Every row comes from one small tree of marks. Brackets hold a mark, then the marks that hang from it, in alphabetical order. Every link used is in the known rows. Which tree was each row made from?
Known rows
[K D E L Q T Y]: [-0.673 -4.863 -0.658 -2.688 2.857 -1.053 -1.928 1.628 -1.843 0.092 1.109 2.894 5.576 2.406 3.133 3.594 -2.358 6.691 -2.548 -8.263 -2.162]
[Y [K E L]]: [-1.980 -2.581 -0.127 -1.438 0.666 -0.390 -0.142 0.145 0.777 0.906 0.355 1.323 2.042 0.184 -0.073 0.727 -1.434 1.922 -0.030 -1.811 0.425]
[C [S Z]]: [-1.240 0.894 0.424 0.168 0.017 0.549 -2.238 0.388 0.902 -1.412 -0.565 0.347 1.370 -0.387 1.748 0.848 -1.271 -0.625 0.972 -0.752 2.244]
[Y [K E L V]]: [-2.461 -1.688 -0.657 -1.224 0.693 0.214 0.166 -0.848 0.007 1.837 0.067 1.266 3.060 0.915 -0.588 2.082 -1.727 1.381 -0.179 -2.177 0.473]
[C [S V Z]]: [-1.064 0.530 0.129 0.578 0.390 0.855 -3.222 1.559 0.423 -2.111 -1.033 0.134 1.445 -0.427 2.313 0.521 -1.341 -1.078 0.756 -0.962 1.798]
[K E L T V Y]: [-1.952 -2.972 -0.115 -1.528 2.576 -0.120 -0.122 -1.167 -1.598 0.951 -0.067 1.371 5.221 2.130 0.891 2.982 -1.490 4.004 -3.175 -5.418 -0.124]
[V S]: [0.210 -1.519 0.147 0.513 1.126 0.490 0.277 0.168 -0.898 -0.961 -0.596 -0.088 0.592 0.916 1.127 0.862 -0.070 0.546 -0.734 -0.195 0.074]
[K E]: [-0.787 -1.159 -0.453 -0.776 0.221 0.406 -0.458 -0.191 0.685 -0.513 0.933 0.562 1.277 0.883 0.493 1.659 -0.224 0.764 0.126 -1.483 -0.028]
[Q [K D E T Y]]: [-0.892 -2.523 -1.303 -1.921 0.251 -0.216 -1.283 2.031 -0.208 0.415 1.983 2.851 5.391 2.272 1.909 1.751 -1.546 2.335 -3.100 -5.203 -1.874]
[Y [K D E L Q T]]: [-1.941 -3.826 -0.860 -2.466 2.139 -0.763 -0.865 1.822 -0.889 1.773 0.659 2.638 4.065 1.694 0.871 2.422 -2.721 4.343 -1.471 -4.923 -1.108]
[Q [K D L [V S]]]: [0.308 -1.250 -0.860 -0.722 0.633 0.545 -0.414 0.077 -2.751 1.597 -0.120 1.458 5.356 2.098 0.987 3.703 -1.816 1.072 -2.531 -3.332 -0.983]
[Y [K T]]: [-2.091 -1.312 -0.207 -0.716 0.867 -0.533 0.681 1.186 0.421 1.646 -0.131 1.079 0.908 0.260 -0.912 -1.307 -1.067 0.858 -1.315 -0.244 0.175]
[K E Q V]: [-1.075 -2.009 -1.816 -0.693 0.783 0.719 -0.425 -0.768 -0.786 0.626 0.542 1.288 2.823 2.641 0.798 4.528 -1.246 0.799 0.123 -3.557 -0.760]
[Y K]: [-1.549 -0.740 -0.475 -0.416 -0.309 -0.304 0.247 0.760 1.137 1.008 0.229 0.925 0.209 -0.243 -0.521 -1.139 -0.841 -0.010 0.480 0.178 0.124]
[Q K]: [0.066 -1.105 -0.588 -0.402 -0.834 -0.087 -0.075 0.690 0.057 0.667 0.474 1.083 2.027 0.698 0.219 0.254 -0.611 -1.057 -1.606 -0.631 -0.483]
[S V]: [0.237 -0.466 -0.392 0.473 0.470 0.324 -1.237 1.517 -0.580 -0.792 -0.586 -0.251 0.104 -0.047 0.758 -0.374 -0.079 -0.522 -0.306 -0.252 -0.582]
[V [S Z]]: [-0.177 -1.278 0.834 0.611 0.446 0.249 -0.441 0.619 -0.720 -2.496 0.111 -0.233 1.111 0.642 1.770 1.124 -1.267 0.352 -0.244 -0.713 0.719]
[K L]: [0.273 -1.174 0.834 -0.517 0.980 -0.460 0.027 -0.677 -1.043 0.444 -0.728 -0.074 1.047 -0.304 0.084 0.622 -0.509 1.667 -0.774 -1.009 0.396]
[K E L Q]: [-0.221 -4.328 -0.225 -1.508 1.729 -0.453 -0.909 -0.277 -0.795 -0.031 0.198 1.318 2.614 1.356 1.589 3.485 -1.435 3.144 -0.517 -4.111 -0.475]
[Y [K L]]: [-1.358 -1.648 0.234 -0.816 0.511 -0.698 0.190 0.233 0.242 1.388 -0.393 0.892 0.998 -0.547 -0.460 -0.655 -1.269 1.307 -0.149 -0.600 0.483]
[C [S V]]: [-0.661 0.328 -0.597 0.469 1.096 1.081 -2.553 1.117 0.255 -0.570 -1.675 0.305 0.916 -0.196 1.673 0.241 -0.084 -0.822 0.229 -0.430 1.093]

Write each row's tree
[-1.379 -1.684 -1.873 -1.672 0.290 0.315 -0.957 1.011 -1.003 1.309 1.638 2.801 6.363 3.007 1.372 3.144 -1.808 1.818 -3.196 -5.585 -1.765] | [Q [K D E T V Y]]
[0.200 -3.177 -0.832 -2.111 1.598 -0.289 -1.926 0.743 -1.565 0.248 0.987 1.950 3.968 1.790 2.205 4.659 -2.025 4.385 -0.146 -5.813 -1.563] | [K D E L Q]
[-1.122 -3.801 -0.759 -1.382 2.129 -0.252 -0.288 0.944 -0.641 0.262 0.461 1.520 2.443 2.358 1.017 2.556 -1.226 2.566 -2.028 -3.678 -0.822] | [K E Q T]
[-0.829 -1.062 -2.165 -1.353 -0.865 0.562 -1.414 0.625 -0.322 0.657 2.032 2.670 5.632 2.481 1.771 3.279 -1.541 0.972 -1.380 -5.139 -1.798] | [Q [K D E V Y]]
[-0.997 -4.203 -1.134 -1.377 1.579 -0.209 -1.093 -1.050 -1.188 0.221 0.403 2.024 4.613 2.252 2.392 4.372 -1.816 3.681 -0.799 -6.521 -1.005] | [K E L Q V Y]
[-1.633 -3.708 -0.062 -1.344 2.029 -1.201 0.316 1.136 -0.768 1.972 -0.720 1.644 2.075 0.649 -0.047 0.114 -2.081 2.752 -1.869 -2.335 -0.154] | [Y [K L Q T]]
[-0.514 -1.057 -0.025 -0.371 0.933 -0.257 -0.216 -1.489 -1.407 0.663 -0.532 0.629 3.088 0.591 0.885 1.539 -0.913 2.210 -1.066 -3.378 -0.124] | [K L V Y]
[-0.392 -2.052 -1.537 -1.617 -0.895 -0.017 -1.746 1.634 0.485 -0.286 2.345 2.700 4.634 1.763 2.275 1.925 -1.236 1.520 -1.244 -4.782 -1.957] | [Q [K D E Y]]
[-0.315 -1.994 -0.600 -0.659 -0.181 -0.281 -0.286 -0.537 -1.026 1.259 0.048 1.609 4.485 1.176 0.887 1.506 -1.330 0.726 -2.435 -3.361 -0.570] | [Q [K L V Y]]
[0.329 -2.662 -0.049 -1.747 2.831 -0.963 -0.903 1.393 -3.112 1.556 -0.363 1.560 3.575 1.531 1.181 2.757 -2.133 4.718 -2.520 -4.884 -1.428] | [K D L Q T]
[0.074 1.089 -0.462 -0.876 0.946 0.373 -0.655 -0.888 -2.806 1.926 -0.335 0.494 3.678 1.008 0.038 3.644 -1.493 2.187 -0.482 -3.195 -0.541] | [K D L V]
[-0.658 -2.058 -2.029 -1.043 -0.112 0.886 -1.252 0.778 -0.922 0.059 1.665 2.586 6.061 3.127 2.486 3.891 -1.568 1.254 -1.914 -5.272 -1.801] | [Q [K D E [V S] Y]]
[-1.318 -0.842 -0.750 -0.742 1.139 0.341 -0.112 0.154 -1.751 1.891 -0.438 1.302 3.520 1.160 0.220 2.314 -2.092 2.162 -0.381 -2.499 -0.310] | [Y [K D L [V S]]]
[-1.016 -4.394 -0.150 -1.849 1.156 -0.755 -0.501 0.689 -0.428 0.479 0.735 2.274 5.206 1.702 1.429 1.252 -1.477 2.750 -4.052 -4.657 -0.666] | [Q [K E L T Y]]
[-2.198 0.396 -1.290 -0.997 0.783 0.174 0.172 0.972 -0.966 2.755 0.196 1.523 3.002 1.282 -0.958 1.094 -1.886 1.278 -1.082 -1.990 -0.575] | [Y [K D T V]]
[-1.516 -3.488 -1.273 -0.837 1.102 0.508 0.052 0.370 -0.921 0.435 0.694 2.203 5.750 3.243 1.582 2.702 -1.400 1.253 -4.029 -4.335 -0.896] | [Q [K E T [V S] Y]]
[-2.326 0.063 -1.884 -1.238 -0.188 0.725 -0.621 0.505 0.199 1.728 1.280 1.844 3.251 1.454 -0.194 2.618 -1.765 1.021 0.839 -2.732 -0.688] | [Y [K D E V]]
[-1.579 -1.873 -1.481 -1.198 2.357 0.904 -0.904 0.593 -2.048 0.001 0.999 2.052 5.933 3.556 2.307 4.270 -1.580 4.029 -2.616 -6.307 -1.618] | [K D E T [V S] Y]
[-0.725 -1.469 -1.842 -1.045 1.718 -0.264 -1.072 1.205 -2.474 1.285 0.539 2.363 4.482 2.708 1.928 3.073 -2.014 3.559 -1.991 -6.238 -2.428] | [K D Q T V Y]
[-1.961 -3.871 -0.512 -0.717 2.840 -0.356 0.833 0.253 -2.136 2.290 -1.391 1.554 3.483 1.970 0.134 2.049 -2.445 2.603 -2.469 -2.849 -0.081] | [Y [K L Q T [V S]]]
[-0.813 -0.718 -1.039 -0.409 2.140 0.499 -0.433 0.709 -2.721 0.529 0.121 1.509 4.636 2.682 1.857 2.586 -1.359 3.313 -2.699 -4.845 -1.557] | [K D T [V S] Y]
